Each row comes from the steps of one walk. Every step used is in the known rows, and no mark comes twice. Write the walk behind each row, first mark first.
Known rows
U/V/R: [ -1  -2   2   0  10 -16   5  13   0   6  -1  -2 -20  -3  13 -10  13 -18
   8 -11   7   0   8  10  -5 -17 -12 -12  10  12  21   0   5  -2 -22   0
  -3]
R/S/P/G/U/V: [  2   4   1  -2  15 -10  41   4  33 -11  26  28   5   0  -1 -18   2  18
 -21  16  -8   5  10 -20  11  12  -9  11  26  -3 -12   0  10 -14   6   1
  17]
G/R/S/A: [  1  10  11   6   5  -6  -7 -11   5  13   7  -6  -1 -12   8 -20 -12  14
  -5   1 -22 -12 -21  12   7   7 -16   7 -22   1 -16  20   7  12  27  -3
 -24]
U/V/R/S: [-11  -2   0   6  19 -18  14  15  17   7   9   3 -24  -9   0 -24   8 -19
   7 -10 -11   6   2  14   1 -15 -14 -19  10   3  16   2  17  -3 -22 -12
  -1]
P/S/A/V: [  9   5  20   3 -10  11  -9  -8 -12  -8  -2  -2  28 -21 -10  22   6  -7
   0 -13  11  -6 -14   5  11  -1  -4 -24 -38  -5 -10  -7  -7  -1  21 -25
 -18]
G/R/S: [ -2   2   4  -6   2  -9  -1  -3  -8   9 -11   0  11  -2  -1   0 -19  18
  -9   1 -22 -12 -20  12 -10  14  -1   1 -25  -1 -17   4   9   0  13  12
  -9]
U/V/R/S/A: [-11   7   3  21  22 -14  10   3  30   7  22  -1 -35 -13  11 -44  20 -20
   9  -8 -17   4  -2  16  13 -24 -28 -11  11   5  14  14  18  -1  -6 -25
 -14]
R/G: [ -4 -10  -2   3 -12  22 -28   3 -24  14 -12 -12  12   1  -7  17 -15  -2
   3  -5  -2 -12  10   1  -2  -7   9   2 -19  -8 -15   2 -13   1   2  13
   5]
P/G/R: [  1   4  21 -16  -6 -17   3   1 -26  12 -14   7  32   8  22   0 -18  34
  -3  14   5 -15 -12 -10 -16  16  -2   3 -15  13  -5 -10  -3   2  33  34
   2]
A/S/U/V: [-20   7  -5  16  19  12 -11 -19 -17 -25   2  10  10  46   5   1  10   2
  -9 -20  16   1 -13  -3 -11  34  -4   8  20  -2  -1   5  -7  -6 -21  -9
   9]
P/S/A/V/R/G: [  9  -4  27   8  -9   7 -22   0 -17  14  -6 -23  -2 -23 -12  20   8 -20
  22 -14  19  -6   0  20   2 -26  11 -22 -28  -9  -7 -14 -16   7   1 -21
 -19]
G/U: [ 15  -2 -18 -16 -18  12  -4   1   7 -13  -5   2  18  -5  -3  17  -5   6
 -10   8  -6   0   7 -17  -1   9  10  15   1   0  -3   2   3  -5  10  12
  -8]
G/U/V/R: [ 14  -2 -15 -11   7 -12  14   9  13  -5   2  -2 -23 -12  10  -3  17 -14
   2   6   4  11  15  -1  -5  -9   3  -3  25  10  16  -5   1  -4 -19   0
  -8]
R/G/U/V: [  5  -8 -22  -3   8  18 -14   1 -10   5   1  -3  -5  -6 -12  16  -6  -7
 -15   9  -4   3  29  -2   2  -3  15  -6  10  -3 -16  -3 -15  -6 -11   1
   5]
A/G: [  7 -14  -5 -20 -32  15  -7  -6  -8   7 -18 -15  19   5   2  11 -13   1
  -4  11 -10  -1   3   2  -1   5  -1  13 -12  -2  19  -6  -1  -6  21  18
   1]
S/P: [ 11  -6  10  -4 -11   2  -2   5  -5 -14  -4  14  19  -3   3  11  -5  10
 -12  -4  18 -10   4 -10   1   9 -10  22  -8  -1  -4  17  -5  -9  -6  16
   9]
S/R/G/U/V: [-11   6 -35   0   1  18 -21   3  -9   8   2  -8  -4 -10  -3  29  -6  -2
   4   9 -10  18  23   3  18 -18  26  -6   8  -4  -8  20 -17   2  -9  -9
   9]
U/V/R/G: [ -3 -10   4   3   9   0 -13  13 -21  23  -7 -12 -28  -7  -1  -2   0 -21
  16  -7  10  -2  21  16  -2 -23   4 -13   7   1   6  -3 -10  -1 -25   0
   5]
G/U/V/R/S/P: [  8  -2  -7  -2  20 -19  34  11  35 -13  17  13 -27 -16  -7 -17  14  -4
 -12   8   2  16  14   0   2   0   1  14  29   1   1   4  12  -3 -27  -8
   3]
P/S/U/V/R: [ 10  -5   6  11  10 -13 -10   5 -25  -9  -9   7 -20  19   7  -3  16  -2
   3 -14  24   5  -8  11 -19   6 -16 -25 -10  15  20 -30  -1   6 -12 -19
  16]
P/G: [ -3   2  17  -8 -10  -3   7   1  -6   7  -4   8  25   9  12  -1  -6  16
   7   5  -1  -5  -8 -20  -2   5 -10   7  -9   1   7  -8   4  -9  27  21
   8]
S/U: [ -2   2  -3   6  -9  14 -24 -10 -14 -18  -9   4  15  26  -1  12  -6  12
  -8 -12   4  -6 -21  -9  -8  21  -8   4 -12  -1   1  -4  -6   5   6  13
   8]
G/R: [ 10  -2   9 -16 -10  -7 -11  -5 -27   2 -16  -2  19  -2  14  12 -16  17
  -7   3  -3 -18 -11   5 -16  18  -4   8 -24   6 -10   4  -7   4  17  22
  -6]
V/R/S/P: [  3   0  14   1   1 -16  25  13  20  -6   0  10  -9 -11  -2 -12  -2  -7
   6  -8   7  -3  -5   1   2  -5  -9  16   1  -4   2  10  17  -2 -18   1
   3]
V/U: [  0   4   4 -13  -4  10 -10  15  -7   9  -5  -1  27  -5   9   4  -8   4
  10 -10  -7 -10   4  -5   8  -7  -6  -6 -30   2  -8  16 -21  -6  -3  15
   4]
G/R/S/P: [  7  -3  12  -2   3 -10   8  -2  -6  -3  -4  12  11  -4   1   3 -18  21
 -20   3  -4 -15 -14   4  -5  22  -5  21 -19  -3 -23  15   0   2   4  14
   3]
G/U/V/R/S: [  2   3 -17  -1  19 -14  25  12  35  -3  10   4 -31 -13  -4 -18  12 -17
   1   6 -15  17   9   3   2 -10   4  -8  26   6  11  -3  19  -3 -20 -13
  -9]

Write each row's walk
[-10   5   2   4   9  -7 -14 -17 -10  -8  -9   7   6  22  -7   0 -18  22
 -14  -6 -11 -20 -38   9 -12  29  -2  -1 -19  -5 -18  -3   0  16  15  10
   7] => G/R/S/U
[-18   6 -13   3 -18  19 -32   5 -23  13 -15 -18  19  -4   0  39 -18   0
  17 -10  -6  -1   3  -4  18 -17  21  -4 -22  -3  -7  28 -12   4   4   5
   9] => S/R/G
[  8  -8 -23  -3   0  16  12 -12  37   5  24  -8 -17 -10  -6 -29   7  -8
 -18  23 -39  16  14   6  25   2 -11   2  18  -7   7   3   7  -2  24 -20
 -10] => R/S/A/G/U/V
[-20   4  -7  16  23   1  -7 -10   8 -13  10  16  -9  23 -10 -17  -1   5
 -15 -14 -16  -2 -20   5   3  15 -15 -20   3  -8  -4  -2   5   8 -11 -10
  14] => R/S/U/V
[ 13 -12   1  -7 -28  24 -11 -13   1   7  -5 -18   6   0  15 -10  -2  -4
  -1  12 -14  -3   0   2  15  -1 -17  15 -10   0  16   5  -1  -3  32   3
 -14] => S/A/G
[ -7   3  -3  -3  14 -23  38  11  39   3  17  12 -18  -4   2 -30  10  -1
   6  16 -13  14   5  -9   0  -7   0 -11  32   4  10 -17  24  -5   1   0
   2] => P/G/U/V/R/S
[-21   5   3  11  22  -5  -2 -11 -10 -21   0   6 -13  39  10 -10  21  -9
   8 -19  28   1 -14   4 -22  17   0   8  32   3  14  -4   0   0 -33 -12
   7] => A/S/U/V/R
[  7   5 -25  -1 -30  18 -25   4 -28   6 -13 -12  17 -15 -12  53 -16   8
  11   8   5  14  14  -7   9  -8  31  -7 -32   4 -10   1  -9   4  17 -17
   1] => P/S/R/G/U
[-21  -2   2  19  18   7 -22 -13 -25  -6  -4  -7 -17  39  -2  -2  13  -9
  14 -17  27  -2  -2   7 -24   2  16   4  28  -3   0  -5 -16   5 -35 -10
  12] => A/S/U/V/R/G
[  9  -9  -3 -17 -12  16  -9   3   6  -2 -19 -21   2 -20 -26  34  -6 -18
   9   1  11  -4   6   3  -5 -16  47  -3  14 -19 -14 -16 -15   5 -16  12
 -14] => A/V/R/G/U
[  4   8  21   2  -1   0  -2  -3  20  -8  -2 -17   1 -21   1  -1  16 -27
  14 -18   9  -4 -18  10   9 -18   4  -7   5  -8   4   5  -1   6   1  -5
 -27] => S/A/V/R
[  5   4 -25   2  -9  13 -20   4 -26  11  -3  -7   3 -15 -10  41  -3   1
   6   7  -1  22  27  -1  11 -11  21 -23 -22   6  -5   0 -17   1  -1 -25
   8] => P/S/R/G/U/V
[  9  -2 -23 -10   6   4   5   0   6 -13   7   7   1  -5   1   7   6  -2
 -18   8  -6  13  15  -7   3   7   4  -3  10   7  -1   0  -4 -12  -7  -1
  -1] => G/U/V
[  3   6 -10  10  22 -13  20   2  42   1  28   0 -37 -21   5 -38  21 -19
   4   7 -18  13   6   6  15 -16 -12  -4  25   4   6   8  15   1  -4 -23
 -21] => G/U/V/R/S/A
[-10   4   3   2  -4 -13  12   9  17   4  -1  -4 -10 -12  -4 -13  -2 -11
  13  -8 -14  -1  -9   4  -4 -10  -6  -2  -4   4  10   3  23  -1  -6   2
 -10] => V/R/S
[ -5  -3   2  10  17 -11  -5  -2  -7 -13  -3   8 -23  23   5  -9  14  -9
   1 -13  16   2 -10   8 -11   1  -8 -11  14  11  22 -10  -2  11 -21   0
  13] => S/U/V/R
[-15  11   1  10  -1  17 -14 -27 -14 -31 -10   4  27  43   0  11  -1  10
  -2 -17  17  -4 -25 -14 -17  35   3  17   6  -5  -4   3  -6  -2  -3  -2
   2] => A/S/U
[ -4  -2   9   9  18 -22  27  15  17   3  12  13 -28  -8  -2 -23  11 -13
  -2  -6   7   2   4  10   6  -8 -18   6  16   1   6  12  11  -6 -36 -10
  10] => U/V/R/S/P
[ -9 -11  -4  17  12   2 -26  -2 -20   7 -13  -7 -28  22  -7  -5   3 -12
   7 -13  22  -7  -3  13 -13 -10   6 -12   9  -1   6 -12 -16  15 -28   3
  17] => S/U/V/R/G
[ -6  11  25   8   5 -17  13 -12  10  15   8   3  11   1  17 -31 -11  25
  -4   8 -19 -16 -25  -3   4   7 -20   4 -13   2 -12   5  12   8  46   9
 -14] => P/G/R/S/A
[ 19   2  12  10 -17   7 -12  -4 -21   1   3   1  12 -14  11  -2   4   0
   5  -4   4  -3  -2  -5   4   1 -22  -8 -45   9   1   3   2  -1  28 -18
 -18] => P/S/A
[  5   7  10 -14 -10   7  29 -11   9 -26   8  19  38  22  10   9   4  23
  -6  15  29   7   7 -43  -8  34  14  48  33  -3 -18   7  -1 -23   9  12
   7] => A/S/P/G/U
[ 12   0   4 -11   7  -5  28   7  11 -16  16  28  12   5   5  -8   7  20
 -22  18  13   8  18 -28   5  16  -5  15  26   1  -8  -2   0 -14   1  12
  19] => S/P/G/U/V
[ -7   8   4  16   0   7  -2  -5  24   5  16  -3   4 -10   1 -22  -1  -4
   3  -5 -26  -4 -17   0  18  -6 -21   4 -17  -5  -8  22  13   3  20 -10
 -17] => R/S/A
[ 17 -14 -11  -8 -17   8  -7   6   1   9 -13 -17 -10 -11 -10  18  -6 -10
  13   7   7  -1  16  -2  -9 -18  32   8   9   3  -3  -6  -5   5  -7  13
 -12] => V/R/G/U
[  8   5  -3 -17 -18   4  18   0  11  -8  -5   7  26   6   7   5  -5  21
   0  16  -3   3   4 -31  -2  13   8   8   9   2  -2 -10   5  -7  28  21
   1] => P/G/U
[-12   9  18  -5   4 -18  15  -4  -2  18 -11   9  19  10  11  -9 -21  33
  -5  10 -19 -17 -25  -4  -9  15  -4   0 -13   6 -14  -5  11   4  27  23
   3] => P/G/R/S
[ -6   5  -8   5 -27  13 -35   4 -41  20 -16 -13  19  -8  -6  48 -16   7
  19  -6   6   4   8   2   6 -11  16 -15 -45   2  -2   7 -12   4  13 -13
  10] => P/S/R/G
[  2 -11   7  16   6  -2 -29   2 -42   9 -11   0 -25  16 -10   3   7  -6
   6  -9  25  -2   5  18 -18  -9   0 -29 -17   5   6 -30 -17  11 -19 -16
  19] => P/S/U/V/R/G
[ -9   5  22   4  -2  -7  31   4  19  -1  10  23  26   7   1 -13  -8  18
  -6   6   2  -8 -10 -23   7  15 -15  18  -2  -9  -8   8  11 -12  15  15
  18] => R/S/P/G
[ -5  -6  10  -7  -5   8 -15   3  -7  10 -20 -22   5 -14 -19  27  -5 -22
  13 -17   9  -8  -4  13  -4 -23  30  -9  -1 -17  -7  -9 -16   3 -20  11
  -5] => A/V/R/G
[ 26 -11 -12 -11  -9  10  10  -7  25   6  10 -16 -30 -12  10 -24  21 -18
   3  25  -4  17  21   8   9 -14  -2   8  31   5  26  -8  -3   1  10 -11
 -16] => S/A/G/U/V/R
[  9 -10 -23 -18  -7  -2  25   4  39   6   2 -10 -31 -12  -9 -20   4 -15
  -3  24 -25  19  18  17   3  -8   7  -1  27   0  22 -18  13  -3  -4  -6
  -3] => A/G/U/V/R/S
